Known rows, with every way that one mark hangs from another:
U(P(D T) W): [  2.5  -7.3  -4.2  25.2   6.7  18.5   0.0  13.9   9.6  13.4 -20.0  20.1
 -14.3  -8.0  20.3  15.5 -26.3  20.7  -1.0]
T(R): [  2.5   4.3   3.3  23.0  -3.9  26.7  12.6   9.9   0.4  11.5  -6.2  11.3
  -8.4 -11.0  16.7   7.7 -36.6  20.8  -1.5]
P(D T(R Y(E))): [ 15.5   9.8  25.6  40.2   6.7  24.8   8.9  -0.5   0.3   5.2 -10.5   5.9
  34.9 -14.3  11.4  -5.1 -38.6  20.4   2.4]
D(P(T(Y) U(W))): [ -1.2   1.1  18.2  40.9   9.6  35.8   7.9 -15.0   4.6   7.1 -20.1  17.1
  -3.5   4.2  17.8  15.2 -51.7  18.3   8.5]
R(T(P(D U(W)) Y)): [  4.6   9.5  38.5  28.6 -14.3  39.5  12.7 -34.4  12.0   7.1  -4.0  18.2
  -9.9  -2.4  21.3   0.3 -44.6  20.2   0.1]
E(Y): [-14.6  -1.1  -6.5  19.9  -5.2  21.4  14.1  35.2  -6.4  12.8  -4.4   6.5
  16.1  -5.8  16.1   8.8 -27.7  17.8  -1.4]
P(T U(W)): [ -3.5   4.6   6.1  22.6  -4.5  34.4  13.6  -9.8   3.1   8.2 -21.0  19.8
 -21.3  -0.1  21.8  21.1 -46.2  16.6   3.1]
T(R Y(E)): [  1.0   2.2  23.4  29.0  -0.8  21.6  15.5   4.4  -9.0   7.2  -1.5   4.7
  22.5 -10.0  11.2  -4.3 -38.1  21.6   1.2]
T(P(D U) R Y(E)): [ 11.5   7.2  47.8  31.5  -2.5  30.2  20.7 -11.4  15.9   6.8  -1.3  10.7
  12.6 -21.6  16.8   2.8 -41.1  20.2   0.8]
R(T(P)): [  5.0   7.1   0.8  24.1 -13.8  41.2   6.2 -12.6   4.9  12.2  -2.4  12.1
  -7.3  -6.3  18.6   0.7 -34.9  19.2  -7.2]
D(P(T(R Y(E)))): [ 10.1   5.2  16.1  52.8  17.9  32.2   4.2  -9.3  -0.6   6.1 -10.8   5.6
  28.0 -12.9  10.3   4.0 -42.5  20.3   5.3]
U(P(D T(R Y)) W): [  8.5  -2.1  17.8  33.6  10.8  16.1   3.4 -11.7   6.0   7.4 -17.6  19.0
 -10.4 -14.2  16.4   9.8 -35.8  24.8   0.8]
T(P(D U) R): [ 12.8   9.7  27.5  25.8  -5.4  35.4  17.4  -6.6  25.4  11.2  -6.1  17.2
 -18.4 -22.6  22.3  14.4 -39.9  19.3  -2.1]
T(P(U)): [  1.3   1.5  11.9  15.5 -10.3  35.7  17.6   5.3  14.4  13.1  -8.8  16.2
 -16.7  -8.5  21.9  15.2 -40.7  17.4  -3.4]
D(P): [ -1.0  -4.5  -6.5  33.3   6.7  30.8   3.9  30.8   4.9  16.5  -7.9   9.7
   4.2  -0.8  16.6   7.5 -32.4  18.4   1.9]
T(P(D) R Y(E)): [ 11.1   1.4  35.2  32.1  -1.3  23.9  16.5  -6.2   6.2  10.7   0.9   5.7
  23.5 -21.6  14.0  -7.1 -32.3  21.1  -1.5]
U(P): [ -2.6  -9.7 -10.2  15.6   1.9  17.5   3.7  39.4   4.6  14.6 -10.5  15.6
 -11.5  -4.5  17.7  12.4 -26.6  22.0  -4.7]

Rows:
[  7.1   7.6   0.6  40.0  10.6  42.4   3.3  10.7  15.7   9.6 -20.4  15.9
  -3.4  -1.9  18.7  21.3 -46.8  16.4   4.5]
D(P(T U))
[ -7.9  -4.1  15.1  14.0 -12.5  33.5  21.4 -15.0   9.3  13.8  -9.3  19.8
 -31.6  -7.6  24.4  19.8 -40.1  17.3  -0.8]
T(P(U(W)))
[ -1.6   2.2   4.2  38.4   8.7  40.5   6.7  -9.3  10.9  10.1 -20.7  19.4
 -18.5  -1.0  21.4  25.8 -45.6  16.4   7.0]
D(P(T U(W)))
[  4.6   7.3  26.2  47.3  12.7  37.9   9.7 -35.1   7.3   4.1 -18.4  18.4
 -13.8  -7.9  17.6  19.8 -55.3  20.5   8.8]
D(P(T(R Y) U(W)))
[  3.7   5.9  27.5  28.8  -2.1  28.4  12.2  -6.4   5.3   6.3 -20.0  17.3
   2.6   2.7  18.9   6.2 -47.5  18.5   5.7]
P(D T(Y) U(W))
[  4.3  -1.1  27.7  28.4  -3.0  25.7  18.8 -14.9  -1.9   9.4   0.1   5.9
  15.0 -19.4  13.2  -2.1 -36.6  21.2  -2.4]
T(P R Y(E))
[ -2.5  -4.1  43.2  24.2  -7.7  26.5  21.9 -10.9   8.7  10.7  -3.8  13.0
   7.7  -9.0  19.8   3.1 -37.0  18.1   3.0]
T(P(D U(W)) Y(E))
[  9.1  12.1  35.7  34.8   1.2  30.2  14.1 -26.3   8.3   3.2 -17.7  18.5
  -7.0  -9.0  18.6  10.5 -51.3  20.6   6.0]
P(D T(R Y) U(W))
[ -9.0  -3.4   9.1  31.2   3.1  35.3  11.5   5.0   9.7  13.3 -10.7  18.5
 -22.0   1.0  22.2  22.0 -40.8  17.6   6.7]
D(P(U(W)))
[  4.8   3.5  45.1  26.9  -6.3  29.6  21.7 -31.5  14.4   8.5  -5.9  18.5
 -18.5 -16.2  21.3   8.6 -44.9  21.1   1.9]
T(P(D U(W)) R Y)
[ 18.0  17.6  32.1  36.1   3.0  32.6  10.6  -6.7  13.1   2.6 -17.4  15.0
   7.7  -9.8  16.0   5.8 -52.3  20.6   3.4]
P(D T(R Y) U)
[ 12.3   3.5  14.8  26.4  -3.9  28.8  13.4  -0.9  16.0  15.0  -3.4  12.2
  -7.2 -22.9  19.4   4.1 -30.5  20.1  -4.4]
T(P(D) R)
[  6.1   6.3  14.7  26.8 -12.5  36.7   7.2 -17.7  -1.4   8.7  -1.8   9.7
   7.4  -0.9  15.0  -9.4 -40.7  21.3  -5.7]
R(T(P Y))
[ 10.6   9.0  12.3  32.7   3.1  27.6   9.3  -9.5  -5.0   5.2 -15.6  10.1
  10.6  -8.0  12.3   0.4 -47.4  21.5   0.2]
P(T(R Y))
[  7.9  -1.4   3.4  31.3   9.8  20.3   1.6  -6.3  12.0  10.4 -17.8  21.3
 -24.9 -19.6  20.0  20.2 -30.0  22.9  -0.7]
U(P(D T(R)) W)
[ 12.0  -2.7   6.7  29.4   9.8  16.5  -2.5  28.3   7.8   9.4 -19.2  14.2
  15.6  -4.0  14.1   0.7 -32.9  22.7  -2.0]
U(P(D T(Y)))
[  5.9   1.5  39.6  25.5  -5.5  29.0  18.4   8.8  13.0   9.9  -3.5   9.5
  23.3 -10.0  17.1  -1.3 -37.7  18.1   0.6]
T(P(D U) Y(E))
[ 13.0   2.6  29.2  28.7  -3.1  24.6  14.4  -5.3   9.7  11.5  -2.7   9.8
   7.8 -17.7  15.7  -6.5 -36.5  22.1  -2.8]
T(P(D) R Y)
